Known rows, with every step that occurs:
p -> x -> w -> g: [  9   1   0  -4 -21   2  -2 -33  16  -7   6  -9  -1   3  13 -12 -12  21
   5  -9 -11  -7 -24 -10 -16   1  -5   1 -27 -24  15 -27 -13   2  24  11
 -19  -8 -13  10  -6   8 -11 -14   6 -41 -27  -4 -16 -47  14   2   6]
s -> f -> g: [ 20 -40   3 -19  13  14   7 -13  14 -23  -8  21 -35  -1  -5   8  33  28
  -9 -11 -10   9 -32   9  14   5   8   0 -17  -8  -2  23  -2 -10   2  14
 -13  27 -27 -12  15  -3 -37  -5   2 -12   2   3  16 -12  -2  17 -26]
x -> f: [ -3 -11  -6  -5   0   9  -4 -21  11  -2   3  13  21  15  12  16  30  11
   6  -2  14  12 -11  -1   1  -8  11  -6  -9   0  31  10  15   1  18  11
 -18  26   8 -10  -6  -1   9 -18   5 -14   8  -4  -1  15   2 -14  12]
p -> x -> f -> g -> w -> s -> n: [  6  15  12  -8   3  -6   2 -17  15  25  15   1  -8  37   5 -21   3   6
 -35  11 -13   5 -43  -3 -30  -4   0 -32 -30 -19  12 -31 -24 -26  20   7
 -39  27  -2 -11  11   8   5 -14  -3 -25 -21  -9  -9 -11  -4  -6 -13]
u -> x -> w -> g -> f -> s -> n: [ 12  20  14 -12  -1  13   4 -13  28  16   5   8   5  51   1 -18 -27  25
 -12  -8   9 -10 -45 -23 -27   9   5 -24  13 -18  10 -14 -20 -26  33  13
 -36  38 -16  -9   6  16 -16 -37   1  -6 -23   5 -13 -47  10 -15  -8]
u -> x -> w -> s -> f: [ 17 -34  -2  12   2 -22   4 -20  23 -34   6  19   8  29  -3  -2  36  38
  -7 -13  -7  -9 -29   5 -16  33   2  10 -18 -44 -12 -28 -12  -7  18   9
  -7  21  -1 -19  -5  -3 -11 -47  -5   4 -19   4  -9 -38   4  20   4]
n -> s -> w -> x: [ 10   2   0 -42   3  32  -2 -17  -2  16   3   2  35  28  -5   7   7  16
   5 -15 -21  -6 -39 -18  -5  40   1 -18 -43 -42  -5  10 -25  -9  29   1
 -22  15 -10 -12  -4   7   0  -8 -10   7 -13  -4   0  17  -9  11   6]
u -> x -> f -> g: [  3 -29   8   4  12   8  -3 -29   7   4  -2  24 -15  18  20  10  31  24
   4 -14  -2   3 -28  -2  11   3  12 -24 -21   2   9  22  23  13  14   4
 -22  34 -16   2   3  -7 -27 -13  17   1  -4  19  11 -19   7  -4   1]
n -> s -> w -> g: [ 14   0  11 -30 -14  27  11 -16   4  18   9 -10  18   9  -5  -2 -14  27
 -12  -8  -9  -7 -31 -17 -23  26  -6  -7 -30 -25  30 -35 -20 -12  16  10
 -45   1  -5 -14  13   4  -9   7  -5 -20 -22 -13   9 -17   7   6   0]
n -> s -> w -> x -> u: [ -6  10   8 -24 -20  31  -8 -20   3  14  16   1  41  19  -1   0  -1  16
  22 -11 -26   3 -25 -20   7   8  13 -28 -44 -39  26   8 -14  -3  33   7
 -32  26 -22  -3 -13 -12   9 -15  17  17   3   7  10  14  -4  -5  21]
u -> x -> r: [  1 -17   4  10   2   1  -1 -49   6   6   8  16  42  42  13   0  14  -4
  20 -13  12  -1   6 -19 -10  -3 -13  -6 -36 -10  19   4  11  15  22   7
 -15  29  -9  -2 -49 -14   8 -15  -8  21  -8  14  15 -29  25  -6  25]
u -> x -> w -> g: [ 11  -1   1  -2 -25   4  -1 -36  13  -6  -2  -3  11  20  10 -21 -15  25
  12 -18  -4 -25 -20 -13 -17   6  -7   0 -13 -24  16 -26  -1  12  21   2
 -19   4  -8   7  -7   9 -19 -17  11  -4 -33   9 -14 -70  21   2  22]
n -> s -> f -> g -> w -> x: [ 22 -18  -2 -42   9  22  13 -17  13  -3  -6  -5   6  21  -2  -4  14   2
  -6  -8 -31  -3 -54   0  -2 -24  13   1 -41 -40   8  15 -21 -16  27 -10
   5  24 -27 -10  11   7 -28  -4  -4  -2 -11   2 -13  -3 -10  13  -7]
g -> w: [ 12   8  -2  -9   1  19   3 -25  19  -5 -15  -3  26  12   1  -4 -15 -11
  -9  -2   2 -16 -26 -13 -12 -32   0   8  -8  -3  33   3  -1 -25   2  -6
  -3  21   7 -15   7   0   6   0 -12 -18   2 -14 -13 -22  20  -5  13]
f -> x -> w: [  2  28  -2   1   2   1 -29 -25   6 -19  -1  10   2  34  15   0  15  19
   6 -35   3  -5 -15 -10  -5  20 -12 -10  -6 -22  -9  11   2  -1  20  14
 -18  12 -16   6 -14  -1 -13 -44   8 -15 -16  10 -17 -37  24   9  45]
n -> s -> w -> x -> f -> g: [  6 -20   4 -37   6  31  -4 -17   2  21   3   7 -11  15  13  16  40  24
  -4 -10 -20  15 -48  -1  16  21  15 -33 -47 -15   2  20   2   3  28   6
 -35  26 -19  -4   8  -2 -24 -16  16  -4  -9   7   5  13 -12   1  -8]
p -> x -> f -> s -> n: [ -5  17  15  -8  11  11 -10 -12  27  18  31  22   0  45   6  -6  18   8
 -23   1  20  15 -30  -7 -24  -8   4 -26  -6 -16  19  13 -18 -25  30  18
 -32  36  -3  -8   6   9   8 -30  -2 -24  -9  -1   6  12  -3 -11 -27]
n -> s -> f -> g: [ 17 -42  14 -15  15  17  11  -8   6 -15   9  19 -30   9  -4   4  29  29
 -19 -12 -16  16 -44   3   7   7  12  -1 -42 -20   3  15  -5 -10   8  14
 -14  28 -27 -18  20 -13 -42   4  -4 -10   9   2  18  -7  -8  29 -27]
g -> w -> s -> f: [ 25 -27  -5  -8   5 -15  18 -11  29 -27  -5   5  15  16 -12   2  26  17
 -19   5  -5  -2 -32   8 -20  -5   5  21 -10 -35  16 -32 -19 -31   8   4
   0  19  -4 -29  12   2  -3 -28 -16 -16 -10 -17  -8  -9  -1   8 -11]
s -> w -> g -> f -> x: [ 29  23 -11 -15  12  -6  12 -20   2  10 -16   6   9  24   3  26 -14  34
  10 -22  -5   0 -24 -22 -13  20  -5  -8  23 -14  11 -20 -19 -16  27  14
 -36  15 -43  -5   3   6 -35 -27   5 -43 -22   1  -9 -14  28 -25  28]
n -> s -> f: [ 16 -36   1  -5  12   9  12  -6   8 -24  24  21   7  18 -13   5  26  22
 -15 -10  -1  12 -29   1 -14   2   6  20 -35 -36  16   3 -16 -20  15  14
  -6  23  -2 -31   7 -13 -17   1 -18  -9  14  -7   7   6  -6  30  -7]
p -> x -> f -> g -> w -> s: [  9  -9  12   3   6 -17  14 -25  24   8  -8  -6   5  16  20   5  14  10
 -26   9 -18   5 -43  -4  -9  -7   8 -14 -37 -23  14 -35  -4 -12  13  -5
 -11  22 -17  -9  17  -5  -1 -26  -1 -35 -19 -12 -11 -11   3  -7 -15]
w -> x: [  8   3  -2 -37  -1  15   5 -20   8   1 -16  -1  34  25   6  -2   2   4
  24 -11 -14  -8 -16 -11   1   3   8  -2 -18 -34  -1  19 -16   4  22  -4
   8  23 -26  -8  -5  17   0 -10 -11   4  -8   1  -6  13  -9   3   1]
x -> w -> g -> f -> s -> n: [ 10  26  14 -25  -5  19   6  -8  30  14   0  -3   0  40  -2 -14 -24  20
 -19   0   9   0 -45 -21 -18   4   6 -22  12 -15  13 -15 -21 -33  30  19
 -37  35 -18 -15  12  18  -9 -37  -1 -18 -17  -5 -12 -31   4 -16 -17]
w -> s: [  5   2  19  -6  -3 -17  17 -15  17   2 -15  -5  33  26  11   1  -2  19
 -11   1  -7  -1 -14 -13 -11  28   2  -4 -20 -33   4 -36 -10  -2   3   0
  -3  26 -19 -24  10   2  14 -22 -19 -11  -8 -17   0   0  -5   5 -14]
u -> x -> w -> g -> f: [ 26 -10 -12   1 -10  -4  22 -32  15  -4 -23  -2  16  15   8   6 -36  35
  19  -8 -11 -19 -36 -31  -5  10  11  -1   3 -11  12 -34  -3  -4  30   5
 -18  19 -19  -6  -5   2 -27 -22   8 -21 -14   2 -29 -60  21 -20  22]

Rows:
[ 11   8 -12  -1   6  -4 -25 -20  12 -35   7  19 -10  32   5   5  37  27
   4 -33   2   1 -20   3  -8  16  -9   2  -1 -29 -10  11  -7  -8  23  19
 -20  10 -13   1 -14  -2 -25 -49  10 -15 -17  13 -16 -36  21  14  38]	s -> f -> x -> w
[ 28  -9  -7 -21  -3  16  33 -18   6  17 -15  -8  20   6  -8  19 -36  37
  -2   1 -13  -4 -44 -31  -9  26  10  -6 -11  -9  21 -42 -16 -24  25  11
 -38  17 -18 -20   9  -1 -20  -2  -5 -33  -4 -18  -9 -17  10 -17   2]	n -> s -> w -> g -> f
[  1  11   7  10  -5 -19  -5 -17  14 -16  16  18  18  25   2   7  25  27
  10 -18 -11  18  -5  -2  -6 -11   5  -7  -3 -42  28 -11 -12  -4  24  17
 -20  29 -46  -6  -7 -17 -10 -44  20  -8   0  11  13   1   9  -6  26]	w -> s -> f -> x -> u
[ 22 -26   5 -14  13  22   9 -17  18 -14  -2   4 -14  10  -6  -3  11   5
 -28  -6 -15   0 -53   2  -6 -30  10   7 -34 -13  24   8  -3 -32   6   0
 -10  26 -10 -15  22 -10 -31   4  -4 -17   3  -8  -3 -24   9  16  -9]	n -> s -> f -> g -> w
[  7   7   0 -21 -30  12   0 -29  18  -6  -7 -17   6   7  10 -16 -10  20
   5  -9  -5 -12 -21  -9 -12   3  -4   0 -12 -18  20 -28  -5   4  18  10
 -20   0 -12   1   0  12  -9 -17   9 -20 -24  -5 -16 -50  11  -1  11]	x -> w -> g
[ -1  22  14  -1  -5 -10 -11 -16  10  10  17   2   0  42   3 -29  -4  17
 -22  -3 -11  -4 -31 -12 -29  34  -7 -31 -32 -32 -13 -33 -29 -19  20  17
 -39  19   3  -9  -3   9  14 -23 -11 -15 -24  -8 -13 -25  -2  12  -3]	p -> x -> w -> s -> n
[ 31  -6 -15 -22  -6  13  29 -19  11  11 -27  -6  19  -1  -6  22 -32  36
   9   1  -9  -9 -37 -28  -4  26  10  -7   9   1  18 -36 -16 -24  21  11
 -37  15 -19 -15   6   6 -19  -8   0 -36  -8 -16 -12 -21  14 -26   1]	s -> w -> g -> f
[ 17  10  -7 -14   3 -11  14 -40   4  15  -5  -5  30  34  16  18   7   7
  17  -9   4  17  -1 -20  -9 -12 -10  -6  -6 -10  24 -19  -1   5  36  16
 -22  22 -51  -4 -35  -8 -17 -29   2 -25 -14   4   2 -12  23 -29  32]	w -> g -> f -> x -> r
[ 26  21  -2 -12  16  -3  15 -16  -5  14  -5   5  13  31   3  24 -15  34
  -1 -24 -10   4 -30 -27 -18  22  -5  -9   5 -25  14 -26 -22 -16  31  13
 -35  18 -41  -8   6  -4 -37 -20   0 -42 -17  -1  -8 -11  22 -13  28]	n -> s -> w -> g -> f -> x
[  5  27  15 -20  -3   1   3 -10  13  19   1  -7  18  42  -7 -31 -18   3
 -29   8  -4 -12 -31 -12 -37   3  -5 -20 -12 -24  13 -39 -26 -34   9   4
 -30  30   3 -24  13  13  18  -8 -20  -6 -16 -17 -10 -17  -2   0  -5]	g -> w -> s -> n
[ 25  -7 -14   0  -8  -5  22 -31  15  -3 -17  -6   5   1   9  11 -33  30
  13   1 -17  -7 -38 -29  -4   5  11   0  -6 -11   7 -34 -11 -10  32  10
 -18  11 -24  -4  -4   2 -23 -19   6 -49 -11  -9 -31 -42  15 -19   6]	p -> x -> w -> g -> f
[ 11 -15   0   1   7  17  -1 -31  18   2  -9   9  -1  18  12   2  12   3
  -9  -7  -5 -11 -42  -3  -3 -34   9 -11 -15   5  27  12  16 -10  13  -8
 -17  30   0   0   7  -5 -21  -9  13 -10  -7   6  -9 -34  21 -11  11]	u -> x -> f -> g -> w
[  1  10   4 -26 -20  25  -1 -28  17   5  -8 -10  23  11   8 -10  -7   0
  23  -3 -31   0 -28 -12  17 -43  18 -23 -28 -23  33  16  -4  -1  26  -6
  -7  31 -39   6  -5  -4  -7 -15  25   7   3  10  -1  -7   0 -15  14]	f -> g -> w -> x -> u
[  2   2  11  16  -5 -25  -1 -27  20 -10   2  -3  14  26  21  -3   5  22
 -11  -5 -13  -2 -28 -14 -12  37  -5 -11 -43 -42 -15 -38 -12  -2  16   6
  -8  10  -9  -8  -5  -2  11 -42  -9 -26 -20 -10 -18 -27   3  11  -1]	p -> x -> w -> s
[ 15  -4   9 -18   5  25   2 -25  18  -1 -22  -4  -6   6   6  -4  -7  -3
 -16  -4 -10  -8 -39  -7   2 -28   5  -7 -20   3  23  12   6 -21  -2  -5
  -8  26 -13  -7  18  -1 -18   5  -1 -19  -2  -8  -5 -29  17  -1  -4]	f -> g -> w
[  7  -2   9 -15   7  34  -7 -14  -4  12  15  11  23  19  -9  13   1  23
 -18 -17  -3  -5 -36 -20 -11  49  -5 -18 -44 -19   9   0 -13 -23  12  14
 -48  14  13 -21   4 -11   4   2 -15  -6   0 -13  10   3   8  15   7]	n -> s -> w
[  5  11  14  -7   0  -3   2 -15  12  25   7   4   3  47   3 -28   2  12
 -30   3  -6  -9 -40  -6 -32   2   2 -33 -17 -19  13 -31 -15 -21  17   1
 -40  37   0 -13   9   7   0 -17   0   2 -23   1  -8 -28   2  -6   0]	u -> x -> f -> g -> w -> s -> n
[  0  41  14 -12  -4 -12 -16 -10   5  11  10  -1   1  56   4 -29   2  19
 -23 -14  -2  -4 -25 -10 -30  36 -13 -32 -12 -34 -10 -31 -28 -16  19  17
 -40  24 -11 -10   0  11   5 -36  -8  -5 -28  -1 -13 -28   2  10  15]	f -> x -> w -> s -> n
[  8  25   5   0 -10   5   4 -21   0  16  14   4  25  20   1  15 -17  34
  13 -18 -19  12 -24 -30  -6   0   6 -24  -9 -26  38 -21 -12 -10  36  16
 -46  26 -46   0  -4 -24 -23 -25  24 -23   1   7   4 -10  19 -23  39]	n -> s -> w -> g -> f -> x -> u
[ -8  33  11   7  -8  -1 -14 -25   4  -3  10  13  23  25  10   3   2  14
  21 -23  -3  11   4 -15   3 -21   1 -16   0 -23  34  14  -2   3  19  14
 -21  31 -42   5 -11 -16  -5 -26  21  -8   8  14  14  -2  18 -12  39]	f -> x -> u
[ -1  27   8 -37   3  25  -7  -8  31  22  14   4  16  52   1 -15  15  -5
 -20   2  13   5 -40  -3 -23 -25  10 -23   3 -20  27  14 -19 -31  36   6
 -26  41  -4 -14  11  21   9 -36   0  -3 -17  -2  -7   9  -6 -18 -14]	g -> w -> x -> f -> s -> n
[  1   6  13  -3 -13 -15   1 -19  21 -10 -13 -10  23  28  16  -6   7  24
 -10  -6  -9  -7 -25 -12  -6  39  -1 -11 -28 -35  -9 -39  -2   0  10   7
  -9  18  -9 -17  -1   1  11 -44  -8  -5 -16 -12 -15 -30   0   9   5]	x -> w -> s
